What can hang from each mark:
sapa: butip tober
ginis: tober
sozo: vufop
vufop: bibipe ginis
tober: bibipe ginis luren sapa
bibipe: tober vibu vufop
luren: tober
butip: sapa

Known rows, with every way that one mark hangs from another:
[luren [tober bibipe ginis [sapa butip]]]: [  3.0  -6.6 -11.8  -4.3   2.0 -20.2 -21.4  -8.8 -17.9 -33.0   1.9  -2.4
  11.4  17.2  25.4 -18.7  -3.6  -9.8  34.2   2.9 -23.4 -39.5  21.4 -42.2
  -7.4]
[tober ginis luren [sapa butip]]: [  1.5  -8.1 -17.8   6.6  12.0 -13.9 -15.2 -14.4   7.2 -35.8  12.8   5.0
  11.7  15.9  22.1 -12.4  -6.1 -11.2  13.1  10.2  -5.9 -32.0   5.4 -21.7
 -20.1]
[ginis [tober bibipe [sapa butip]]]: [ 38.4 -10.8  -5.8   6.5  11.3 -11.2  -3.9  -5.0 -26.6 -53.9   0.4   7.7
   4.0  -8.0  20.8 -11.1  -3.6  10.0   2.5 -10.1 -18.2 -31.7  18.5 -23.3
  -5.7]
[sozo [vufop [bibipe [tober luren]] ginis]]: [-32.2  20.5  50.4 -25.2  18.7  18.5  -4.1  -7.5   4.8   4.0  -1.2  -3.7
   2.0  15.3 -22.1  10.7  13.8  -6.4   9.1  14.1  39.0 -17.5  32.5  48.9
   2.8]
[bibipe [tober ginis luren] vibu vufop]: [-34.8  -5.5 -23.0  -3.0 -43.4  23.0  -0.9  -6.8  26.5  49.5  -0.6 -15.1
   4.5  21.6 -26.8  12.0 -15.3  -9.9  -4.6   7.8   8.4  -0.4   6.8  32.9
 -21.3]
[sozo [vufop [bibipe tober] ginis]]: [-19.6  23.5  53.9 -31.3  21.6  -3.5 -11.0  -9.2  -8.9  10.1  -2.8 -15.0
  -3.7  11.5 -35.7  -1.6  13.6  -4.7  31.5  -3.6  32.2  -0.6  25.9  37.5
  -9.8]
[sapa butip]: [ -4.5  11.9   3.8   3.6  45.1 -49.0 -18.2  -7.0  13.5  -4.6   2.0  -6.2
  -4.2 -19.3   4.3 -19.7   8.7   0.7  38.5   0.8 -12.0  11.5 -18.2   0.0
 -34.1]
[ginis [tober bibipe luren sapa]]: [ 21.2 -23.5  -9.5  17.5 -15.3  25.1   9.8   0.8 -11.2 -46.1   0.4  19.0
   7.0 -13.0  13.7  12.9 -19.0   7.4 -38.7  12.8  -2.2 -24.2  13.2  -2.0
  24.1]
[vufop [bibipe vibu] [ginis [tober luren]]]: [ -6.4   9.9  42.4   7.8  36.1   1.9   4.8  -5.6   8.6  25.3  -2.0   7.2
  -6.9  14.7 -25.5   1.1  19.9  10.5 -12.6 -12.1  37.2  -8.2  14.7  33.7
   9.2]
[butip [sapa [tober bibipe]]]: [ 18.7   5.4 -11.0   1.7 -14.3  -6.8  22.2  19.5  -0.7   0.8   1.2  11.2
  -9.8 -41.2  25.2  -2.6 -18.5   0.3  24.4 -16.4 -39.7  36.7 -39.8 -21.7
   1.5]
[bibipe vibu]: [ -8.5   3.2   8.5  12.9  -1.0 -36.0  -3.4   2.7  19.4  49.8  -7.4 -12.4
 -14.4 -19.1 -24.2 -12.1   3.2   5.6   8.7  -5.5   0.8  62.5 -32.4  17.9
 -12.0]
[tober ginis]: [-15.5   5.0   3.7   6.1   5.4 -40.5 -13.3 -14.5  19.4  -7.2   6.1  -7.7
   0.9 -11.4 -11.1  -9.2 -25.9  -8.9  26.0   5.6  -6.1  16.3 -24.9   5.8
 -29.1]
[sozo [vufop [bibipe [tober sapa]] ginis]]: [  5.4   7.8  31.4 -28.8   7.0  17.0 -13.3  -6.1 -35.4   9.0  -0.9 -12.7
  -1.3  24.7 -28.4  -5.7  21.4  -5.5  18.8  -9.2  36.3   3.9  42.3   8.8
   2.0]
[sozo [vufop bibipe]]: [-14.8  19.9  46.2  -5.1  22.7 -32.1  -9.4  -2.4  12.8  19.8  -2.8 -11.2
 -16.2 -12.3 -11.1  -5.2  11.5  -5.0  26.5   7.0  22.2  37.7   6.4  20.0
 -39.3]
[bibipe [tober luren sapa] [vufop ginis]]: [ -9.0 -12.2 -33.9 -12.7   5.8  49.8  -7.7   2.2 -18.0  11.2   2.1  -6.0
  10.3  21.0 -18.3  22.3  22.1  -3.4 -24.4  12.6  23.6 -11.2  25.7   3.2
  28.1]
[butip [sapa [tober [bibipe vibu] luren]]]: [  6.8   1.1  -7.9   9.8 -39.4  13.0  37.7  26.0  18.7  28.6  -4.3  18.4
 -10.1 -27.3  28.5   4.9  -7.4   3.8  -3.2 -13.9 -28.4  38.8 -40.3  -5.8
  19.9]
[sapa butip [tober [bibipe vibu] luren]]: [  1.0  18.8  14.0   2.5 -12.0  -6.6  21.4   9.3  26.3  15.7  -5.6  10.6
  -3.3  -5.9  38.7 -15.8   4.4  11.2   3.2   3.8 -27.9 -18.8 -30.1  -2.9
   6.8]
[sapa butip [tober [bibipe vufop] luren]]: [ -5.2  18.2 -13.2  -3.8  12.5  12.1  14.9  12.0  19.6  -2.7  -0.2   8.2
   0.1  -4.0  47.5   6.9  12.7   2.6  -2.7  19.1 -25.3 -38.1 -15.1 -17.2
  -5.9]
[butip [sapa [tober bibipe ginis luren]]]: [  0.0   1.1 -13.4   2.6 -34.0   7.3  27.4   7.5  19.0 -25.0   9.4  20.3
   5.0 -18.7  39.2   8.7 -40.5 -10.8  11.7  -3.7 -37.0  -8.8 -35.4 -16.0
   2.6]
[ginis tober]: [ 14.8  -2.9   5.3  16.1  28.2 -21.7  -8.6 -10.7   6.8  -8.7  -1.1  -3.4
  -4.7 -32.7 -24.4  -5.0 -23.6   3.1   8.8  -6.0   4.0  19.6  -3.4  15.5
 -26.1]
[ginis [tober luren [sapa butip]]]: [ 31.7 -15.8 -13.6  15.9  34.5   4.5 -13.2 -11.2  -3.7 -39.9   5.1   8.6
   6.9  -6.1   7.8  -7.8  -3.8   1.1  -3.2  -0.4   3.2 -27.7  26.7 -15.6
 -19.3]
[sozo [vufop ginis]]: [-14.8  19.7  46.3 -12.1  33.5 -29.4 -12.7  -1.5   3.0 -19.0  -3.4 -16.2
  -9.1 -13.0 -20.5   4.3   6.5  -2.1  -1.4   0.4  20.3  36.9 -10.7  13.1
  -7.2]
[bibipe vibu vufop]: [-15.0   3.7  -8.8   9.7   2.6 -21.1  -4.3  11.2  17.2  69.7  -7.8 -20.4
 -19.3  -8.9 -22.6   3.6  21.5   4.5  -5.5  -4.6   8.8  64.1 -20.0   9.8
 -20.2]
[butip [sapa tober]]: [ 22.4   4.0 -17.1   4.2  10.9 -15.3   7.4  10.6   9.4  24.2   3.4   1.3
 -12.6 -45.4   5.5 -12.8 -14.4  -6.0  39.1 -21.9 -23.4  56.1 -37.3 -23.6
 -19.6]

Rows:
[  3.7  -1.8  -9.9  -6.3 -16.8   5.8   9.4  23.9 -28.3  28.6  -7.4  -7.2
 -10.6  23.9  -2.8  14.1  37.7  12.9 -39.8 -11.9   7.1  32.4  -7.4 -18.5
  42.7] : [tober [bibipe vibu [vufop ginis]] sapa]
[ -3.1 -14.4 -14.6   1.5 -20.4  -6.2 -13.7  -3.6 -16.2 -16.9  -0.5  -3.0
   9.1   9.1   9.6  -5.4 -18.5 -10.8  12.6   9.0 -14.1 -11.9  14.4 -28.5
   9.3] : [luren [tober bibipe ginis sapa]]
[  5.4  -0.1 -17.3   6.7  -5.4   0.5  11.9  -0.2  27.0  -2.7  12.0   9.8
   1.7 -20.7  18.9  -2.4 -37.6 -16.5  25.9  -8.0 -21.8  13.0 -31.0 -18.8
 -23.6] : [butip [sapa [tober ginis luren]]]
[ 16.8   3.9 -16.6   1.6  -4.7 -21.1   4.9  -1.7  12.4   7.2  10.5  -0.2
  -4.3 -26.2   6.7 -14.5 -37.7 -14.5  47.0 -24.9 -29.1  32.6 -36.8 -28.0
 -34.8] : [butip [sapa [tober ginis]]]
[ 14.8  -3.3 -11.1   0.6   4.6 -22.0  -3.5   4.4 -18.6 -30.6   1.0   5.4
   1.6  -3.1  30.8 -13.6  12.9   5.8  12.1   3.2 -23.5  -8.4  -5.2 -25.6
   5.0] : [tober bibipe [sapa butip]]
[ 20.0  -7.0  28.8  -0.9  25.0  20.0  -9.2  -6.4 -15.3 -54.2   0.8  -1.2
   1.2   0.0 -14.2  15.5  -0.9  -0.1 -42.6  -0.2  36.4  -6.4  32.8  -6.9
   9.1] : [sozo [vufop [ginis [tober luren sapa]]]]
[ 29.9 -19.9  -8.0  11.6 -14.5   3.1   4.4  -0.5 -26.0 -34.5  -1.6   8.7
   0.3 -17.3   3.4   0.3 -19.4   9.0 -16.7  -3.5  -8.7  -3.5   8.1 -14.1
  13.1] : [ginis [tober bibipe sapa]]
[  3.8  13.0  65.9  -8.5  -9.6 -13.0   8.1   2.0 -10.3 -23.3 -12.6  -9.7
 -12.5  -3.6 -21.5  11.2  -3.9  13.4 -32.8 -22.3  15.3  12.7   4.5  18.9
  11.0] : [sozo [vufop [ginis [tober [bibipe vibu]]]]]
[  0.4 -20.8 -32.5   2.6 -18.3  33.6  -5.6  -4.8  -4.0  11.5   1.8   3.0
  12.8  -6.3 -13.0   1.3 -10.3  -5.6  -0.3  16.3   5.2   0.4  15.1  12.3
   9.2] : [bibipe [tober luren sapa]]
[ -9.5  11.4   5.2   0.3 -28.4   3.3  21.9  -5.9  27.1 -20.5   5.5  14.5
  10.5  -6.3  32.5  -0.1 -39.0  -3.8  -1.6  21.6 -26.0 -37.0 -34.6  -3.3
   6.3] : [sapa [tober bibipe ginis luren]]
[ 26.8 -15.7  -8.1  11.5   8.4  10.4   2.5  -3.3 -11.6 -64.2   3.0  19.2
   9.9  -4.8  30.6   0.5  -1.5   6.8 -18.4   5.8 -12.6 -52.1  24.0 -12.3
   4.7] : [ginis [tober bibipe luren [sapa butip]]]
[-33.7  12.9   6.7 -11.0  33.8  -3.1 -11.2  14.2 -11.9   8.5  -9.8 -10.7
  -4.0   4.5  -4.3  21.8  30.3   1.0  -4.9   8.9   5.4   0.8   8.8  -4.4
  27.2] : [luren [tober [bibipe [vufop ginis]]]]
[ -2.7  -7.2 -12.1   2.1 -15.7  -7.4  -0.2  -7.0   0.1 -59.3   9.9  15.4
  15.3  18.9  43.9  -4.1  -9.2  -4.8   1.5  19.0 -21.8 -52.8   1.1 -18.7
  -0.2] : [tober bibipe ginis luren [sapa butip]]
[ 17.5 -10.3 -29.0  -8.5   4.8  -2.0 -19.8 -10.9 -19.9   2.3   2.4  -7.8
   8.2   1.5  -8.5 -24.4   7.2  -4.0  39.5  -5.4 -10.8  -5.8  19.9  -8.6
 -17.0] : [bibipe [tober [sapa butip]]]
[ -0.2  19.6   7.2  -0.6  12.4  -4.2  16.6   2.3  22.0 -21.5   0.8  16.9
   4.6 -13.3  46.5  -9.5  -2.8   4.6  11.9  18.3 -29.9 -40.7 -25.5  -8.4
   2.1] : [sapa butip [tober bibipe luren]]
[-22.5  -4.6  -5.5   5.1 -29.7  13.0   2.8  -3.4  26.4  49.7  -7.4  -4.0
   1.1  -8.6 -28.3  -0.6  -8.4   0.6   3.1   7.2   6.0  20.9  -6.2  45.1
  -0.2] : [bibipe [tober luren] vibu]
[  6.0  22.0  15.2  -7.2 -27.4 -33.3  12.9  -5.8  15.1   7.8  -0.1  -0.1
  -1.7  11.5  24.7 -30.8 -17.5   3.4  31.0 -17.5 -38.8 -23.0 -32.7 -18.9
 -16.7] : [sapa butip [tober [bibipe vibu] ginis]]
[-21.4  24.1  56.5 -27.7  -4.5  -4.3  -5.8  -4.0  -5.4  49.0  -9.2 -19.7
 -10.6  22.8 -45.6  -6.3  22.5   0.7  20.7 -17.9  35.5  24.1  22.0  41.2
  -4.8] : [sozo [vufop [bibipe tober vibu] ginis]]
[  6.2 -13.0 -31.1  -2.2   2.7  17.8 -13.6  -9.4  -4.2 -10.2   3.9   3.7
  14.7   3.4   4.4 -12.0   4.3  -5.1  18.4   9.3  -4.2 -28.6  24.2   2.7
  -8.4] : [bibipe [tober luren [sapa butip]]]
[ -8.7 -14.9 -14.4   8.2 -37.8   8.6   7.7  -2.7   2.5 -41.5   7.5  16.0
  13.5   8.4  26.3   9.1 -23.9  -5.5 -21.4  23.7  -9.9 -24.4  -7.7  -8.0
  17.4] : [tober bibipe ginis luren sapa]
[  7.7  14.2 -13.6 -14.9  10.9   9.4  22.5  26.9 -16.3   6.6   0.5   2.2
 -11.0 -13.5  21.4  17.4  15.6   1.4   1.9 -22.6 -21.5  26.5 -29.3 -30.8
  20.2] : [butip [sapa [tober [bibipe [vufop ginis]]]]]
[  4.3 -13.7 -24.7   0.7 -20.6  18.8  -7.0  -4.2  -1.1  29.1  -1.5  -1.7
   7.4  13.6  -6.2 -17.6  12.5  -1.0  12.6  -3.6   0.5  -7.7  21.3   6.0
  -2.3] : [bibipe [tober luren [sapa butip]] vibu]
[ 28.8 -11.7 -15.9   0.2  38.1  14.2 -13.4   0.2 -32.6 -10.1   1.7 -10.8
  -3.5   7.2 -25.4  11.6  18.4   5.1 -29.1 -17.6  22.9   8.2  23.8 -24.5
   4.9] : [bibipe [vufop [ginis [tober sapa]]]]
[-17.0  -0.5  -2.9  -3.9 -45.4 -13.2  -7.0 -17.3  13.5  44.7  -1.8 -17.3
   2.7   6.7 -40.2 -15.8 -31.2  -6.6  27.5 -12.4  -4.2  14.4  -6.7  29.8
 -23.3] : [bibipe [tober ginis] vibu]
[ 11.2  -3.6  -9.0  -3.0 -12.0 -28.5  -8.5  -7.2 -14.4 -47.8   8.1   4.0
   8.7  15.3  31.6 -16.3  -9.4  -3.1  18.5  -1.1 -27.4 -33.4  -3.1 -28.9
  -7.9] : [tober bibipe ginis [sapa butip]]
[ -8.1   2.0   8.5   8.5  29.6  15.8   3.0   5.4   9.3  21.4  -5.3  -5.5
  -7.4   7.4 -27.9  22.6  17.0   9.7 -44.5 -10.1  30.3  10.3  10.4  18.0
   9.0] : [bibipe vibu [vufop [ginis [tober luren]]]]
[ -8.5  18.5   7.7  -5.2  -3.0  -7.9  11.9  -8.9  26.3 -38.0   7.6  14.9
  12.4   6.3  49.7 -11.6 -23.6  -4.1  18.1  14.4 -35.2 -65.3 -22.8 -13.6
 -10.5] : [sapa butip [tober bibipe ginis luren]]
[ 15.8 -15.0 -18.2   6.7  36.1  34.9  -5.2   2.1 -18.8 -19.9   3.8   1.2
   3.1   9.4 -12.8  24.0  17.4   3.0 -49.2  -0.7  30.6 -10.7  28.9 -13.9
  16.5] : [bibipe [vufop [ginis [tober luren sapa]]]]
[ 21.1 -14.1   0.4  10.4  33.8  19.9  -6.0  -7.5 -14.8 -37.0   4.4   8.5
   7.3   0.5 -11.2   7.8  -1.0   3.9 -34.8  -0.8  24.6 -15.4  19.5  -6.6
  27.4] : [vufop [ginis [tober luren sapa]]]
[ 18.3  -5.4  16.2   5.7  46.7  22.4  -4.5  -7.3 -19.3 -16.9   7.0  14.5
   3.7  18.0  -9.5   2.5  19.1   5.2 -14.5  -2.0  36.6 -28.0  36.4   1.6
  19.3] : [vufop bibipe [ginis [tober luren sapa]]]
[-18.6  13.7   6.8  -2.0  23.7 -17.9  -5.0  11.2   2.7  55.5  -7.0 -19.4
 -15.8   7.0 -29.7   7.2  33.3   7.4 -18.2 -13.2  18.5  52.8 -19.3   7.9
   6.4] : [bibipe vibu [vufop ginis]]
[-13.1  -5.1 -16.8  -3.1   6.0  29.5   8.7  19.1 -17.3 -22.0   0.9   7.6
   3.0  16.7  19.4  31.7  31.8   5.6 -52.4  18.5   8.0 -10.3   3.7 -10.4
  50.4] : [tober [bibipe [vufop ginis]] luren sapa]
[  3.8  14.1  39.3  -0.8  60.0 -17.6  -9.6 -11.9 -10.3  -0.3   2.3   1.9
  -4.9   0.8 -26.8  -7.0  11.3   6.2  15.5 -13.2  27.2  -9.6  15.6  22.0
  -5.4] : [vufop bibipe [ginis tober]]
[-31.9   2.4  -6.3  11.4 -26.9   6.7  18.6  21.9  24.9  36.8  -9.9   1.1
 -10.9  -1.9  10.4  26.4  17.2   7.9 -39.6  18.1  -0.1  26.1 -19.2  19.6
  14.3] : [tober [bibipe vibu vufop] luren]
[  2.9   5.9   5.7  -1.2  53.2  -3.9 -10.2  -2.3  -8.4  -6.9  -0.8 -11.9
  -6.5  -6.4 -30.8  15.5   8.2   5.1 -15.0 -12.0  22.2   7.6   8.2   6.4
  -7.4] : [bibipe [vufop [ginis tober]]]
[ 12.6 -18.0 -24.5   0.1 -43.8   8.8  -5.5  -2.0 -14.5  56.2  -5.9 -12.9
  -1.7   1.0 -35.1 -17.1  -0.9   1.9   9.6 -13.3   3.2  42.0   5.8   5.3
   4.9] : [bibipe [tober sapa] vibu]
[-18.3  28.6  64.1 -17.3  46.7 -30.0 -10.1  -1.6   0.2   4.2  -1.3 -10.0
 -13.8   5.3 -17.5  -0.2  25.9  -1.3  15.5   0.7  33.3  23.0   7.1  17.4
 -12.5] : [sozo [vufop bibipe ginis]]
[-22.3  -2.1 -23.5  -7.6 -41.8   0.6  -6.8  -9.3  11.1  61.8  -2.6 -24.9
  -1.6  16.3 -38.5  -0.1 -14.5  -9.1  16.0 -11.3   2.7  21.4  -0.6  21.5
 -28.8] : [bibipe [tober ginis] vibu vufop]
[-14.6 -15.3 -33.3   4.7 -34.6  22.5   7.5   7.1   0.7 -24.5   6.3   7.2
   7.9  18.7  27.9  26.0  -4.3  -6.5 -35.9  25.9  -5.8 -20.8  -0.4 -17.1
   9.0] : [tober [bibipe vufop] ginis luren sapa]
[ -4.1 -21.1 -27.0   1.7 -62.1  25.3  -1.2 -13.4   4.1  29.3   2.6  -4.4
  12.1  22.5 -21.0  -7.3 -23.6  -9.2  -2.3  -0.4   7.7  -2.9  10.5  11.4
   2.5] : [bibipe [tober ginis luren sapa] vibu]
[  7.8  -7.0  -6.2   2.9  -4.5 -15.9 -13.2   9.2 -17.1  18.8 -11.6  -5.7
  -3.7   9.2  14.9 -21.0  27.9   4.8  17.5  -9.0 -14.4   6.1  16.8 -32.6
  10.1] : [luren [tober [bibipe vibu] [sapa butip]]]
[ 22.2 -23.4  -4.3  20.9 -37.9  24.1  16.9   6.7  -5.8  -8.5  -6.0  14.0
  -0.4  -3.1   4.8   7.8 -10.0  12.4 -46.8  -2.0   1.6  -2.0   8.4   1.1
  27.0] : [ginis [tober [bibipe vibu] luren sapa]]
[-33.7   1.6   5.7   6.5 -24.8 -10.5   9.0  -6.2  23.5 -36.5   4.7  13.1
  10.4  -4.0  21.3  12.5 -30.6  -4.8  -8.7  29.1 -15.5 -27.1 -23.4  21.0
   5.0] : [tober bibipe ginis luren]
[ -3.6 -12.8 -16.7  -0.3 -10.6  34.4  -3.9  -4.9  -7.8  28.8   4.5   7.8
   8.2  12.3  -9.9  -5.5   8.1  -5.8  15.3  16.1  16.9 -11.8  33.7  19.5
   5.9] : [vufop [bibipe [tober luren sapa]]]
[-17.3   3.9  -4.6   4.3 -25.1 -10.2  11.7  20.4   8.3  49.8 -11.2  -9.4
 -16.3  -6.6  -2.5  13.3  17.1   9.4 -19.2  -0.1  -7.7  43.6 -24.8  11.0
   5.0] : [tober [bibipe vibu vufop]]
